In the rows, 128 means zero.
Known rows, with every way that one mark hangs from another
k787(k23(k195) k60(k382) k668(k832)): [ 95 172  96 127 140  81  39 146 151 117 148  95 123 183 136 138 111 112
 177 131]
k60(k382 k787(k23 k598)): [ 84 156 104  91 155 120  55 168 142 116 161  97 119 175 132 137 142 117
 151 141]
k60(k382(k268) k787(k23 k598 k668)): [ 73 179  84  81 147  98  44 169 123 102 159 113 105 175 139 157 141  98
 169 135]
k60(k23 k382(k268) k787(k668(k832))): [ 76 201  88  95 166  84  27 150 143 110 132 111 104 171 139 122 143  89
 187 148]
k787(k60(k23 k382) k598 k668): [ 84 166  88  92 131 106  39 168 135  87 186 109 109 185 142 163 133  99
 146 138]
k60(k23 k382 k787): [ 87 166 113  99 170 117  34 167 155 134 143 108 105 161 134 117 151 114
 157 153]
k598(k60(k23(k195) k382 k787)): [ 64 164 111 104 171 137  29 178 184 145 155 100 112 144 145 100 156 104
 161 149]
k668(k832): [129 142 114 143 149 120 109 130 133 124 120 111 131 155 134 102 126 119
 133 115]
k598(k60(k382) k787(k23(k195))): [ 75 137 125 131 156 147  68 164 178 142 156 111 142 130 127 109 145 116
 153 117]
k598(k787(k60(k23(k195)))): [ 91 153 112 123 145 142  53 154 180 138 161 112 137 144 140 113 136 110
 138 118]
k787(k60 k598): [112 139  96 119 125 133 101 153 134 110 178 113 124 166 147 139 139 113
 114 116]
k787(k60(k23(k195) k382) k598): [ 75 170  87  96 153 118  36 175 160 125 183  99 105 173 146 125 138 104
 146 138]
k598(k60(k23 k382) k787(k668(k832))): [ 75 154 118 119 147 131  59 144 172  91 151 109 150 147 127 119 141  96
 162 129]
k787(k23(k195) k60(k382) k598 k668(k832)): [ 84 172  83 105 134  90  44 151 149  96 167  85 129 192 141 147 111 105
 167 129]
k787(k23(k195) k60(k382) k668): [ 96 162 102 122 137  91  35 163 144 128 157 108 110 174 138 154 118 117
 165 130]
k268(k382): [109 124 126 127 155 118  99 143 107 130 129 121  99 146 143 111 134 127
 130 129]
k60(k382): [115 141 119 128 158 117  86 153 130 140 135 121 104 148 131 120 143 124
 139 130]
k60(k382(k268) k787): [ 89 172 100 109 170 108  68 157 139 150 139 125  91 145 141 115 164 108
 161 141]
k195(k23): [124 143 112 153 166 134  92 163 140 121 137 126 133 166 140 115 127 130
 111 110]
k832(k668): [131 121 125 129 123 131  95 149 114 127 132 135 111 150 133 130 127 118
 114 112]
k598(k787(k60(k23 k382))): [ 83 158 115 116 150 126  48 156 170 126 175 117 125 154 128 128 151 111
 147 136]
k382(k268): [118 153 101 137 152 120 105 151 114 143 131 141 103 140 141 113 145 111
 133 107]
k60(k23(k195) k787(k598)): [ 83 162  97  85 159 142  44 171 163 124 147  92 122 162 151 112 134 106
 138 134]

Rows
[ 69 173  95  69 159 117  16 174 161 108 147  89 109 170 148 138 132 100
 163 150] -> k60(k23(k195) k382 k787(k598 k668))
[ 96 157 115 104 148  99  38 160 137 115 137 107 116 171 129 154 130 118
 167 143] -> k60(k382 k787(k23 k668))
[ 75 150 119 129 147 127  61 144 178 110 142  98 156 144 128 118 125 106
 172 119] -> k598(k60(k382) k787(k23(k195) k668(k832)))
[ 72 198  65  95 141  84  42 154 133  85 179 112 106 188 146 141 137  81
 169 133] -> k787(k60(k23 k382(k268)) k598 k668(k832))
[ 68 167  90  99 150 123  47 163 161  90 158  90 129 166 146 116 127  89
 161 131] -> k787(k598(k60(k23(k195) k382)) k668(k832))
[ 84 183  84 120 143  80  35 166 133 136 161 125  95 168 143 149 128 103
 177 123] -> k787(k23(k195) k60(k382(k268)) k668)
[104 136  99 123 122 138 112 141 135  75 154 103 148 160 146 131 128  98
 128 109] -> k787(k598(k60) k668(k832))
[ 85 142 118 118 156 138  76 162 163 135 157 110 117 140 140 116 168 114
 147 144] -> k598(k60(k382 k787))
[ 72 189  79  86 151  87  48 152 131  91 150 100 118 184 138 141 133  93
 181 136] -> k60(k382(k268) k787(k23 k598 k668(k832)))
[ 92 162  86  99 126 121  43 167 146  98 172 102 121 176 154 149 118  99
 136 121] -> k787(k60(k23(k195)) k598 k668)
[ 58 195  77  66 165 107  15 177 150 116 150 105  93 164 154 133 143  87
 174 144] -> k60(k23(k195) k382(k268) k787(k598 k668))
[ 87 156 107 124 140 123  56 149 167 110 135  89 151 161 144 119 120 104
 166 124] -> k598(k60(k787(k23(k195) k668(k832))))
[107 149 111 135 119 113  75 126 153  91 155 108 164 170 127 147 115 112
 152 110] -> k598(k787(k23 k60 k668(k832)))
[ 93 163 111 115 173 117  40 170 151 150 132 112 100 153 136 104 133 115
 154 135] -> k60(k23(k195) k382)
[ 74 176  95 117 143  99  39 156 157 132 164 125 118 151 136 147 136 103
 176 119] -> k598(k787(k23(k195) k60(k382(k268)) k668))
[105 135 125 133 151 144  77 150 160 143 129 113 146 138 128 112 122 125
 139 104] -> k598(k787(k23(k195)))
[ 72 166 107 114 153 109  38 155 173 115 140  86 136 164 139 122 130 105
 183 140] -> k598(k60(k382 k787(k23(k195) k668(k832))))
[101 149 113 119 123 130  54 147 156  99 165 122 141 157 135 151 131 105
 138 119] -> k598(k787(k60(k23) k668))
[ 83 131 129 134 148 146  81 160 161 126 165 121 144 136 120 120 151 117
 146 117] -> k598(k60(k382) k787(k23))
[104 129 123 141 128 147 110 125 161  93 138 113 166 134 135 121 135 105
 138 106] -> k598(k60 k787(k668(k832)))
[ 91 139 119 139 134 141  79 138 171 105 136 101 172 142 133 117 117 106
 155 101] -> k598(k60 k787(k23(k195) k668(k832)))
[ 94 162 110 107 166 132  38 165 165 146 129 102 117 153 146 104 134 113
 147 136] -> k60(k23(k195) k787)
[103 156 104 125 129  90  48 160 128 111 166 118 113 180 130 166 124 117
 158 130] -> k787(k23 k60(k382) k668)
[ 83 165  90  98 144 116  49 171 144 109 191 109 108 179 139 138 144 105
 138 138] -> k787(k60(k23 k382) k598)
[113 144 113 134 121 121  92 117 160  95 148 109 156 155 136 139 128 109
 141 114] -> k598(k787(k60 k668(k832)))
[104 157 112 102 143 121  41 158 141 107 132 111 121 165 140 141 129 107
 147 136] -> k60(k23 k787(k668))
[100 144 113 128 124 125  57 148 162 118 155 111 148 155 136 151 116 116
 148 108] -> k598(k787(k23(k195) k60 k668))
[ 79 155 111 114 158 152  47 173 178 139 150 104 127 142 149  98 148 104
 145 132] -> k598(k60(k23(k195) k787))
[101 134 117 121 131 141  83 154 149 108 146 114 133 143 147 139 146 108
 137 126] -> k598(k60(k787(k668)))
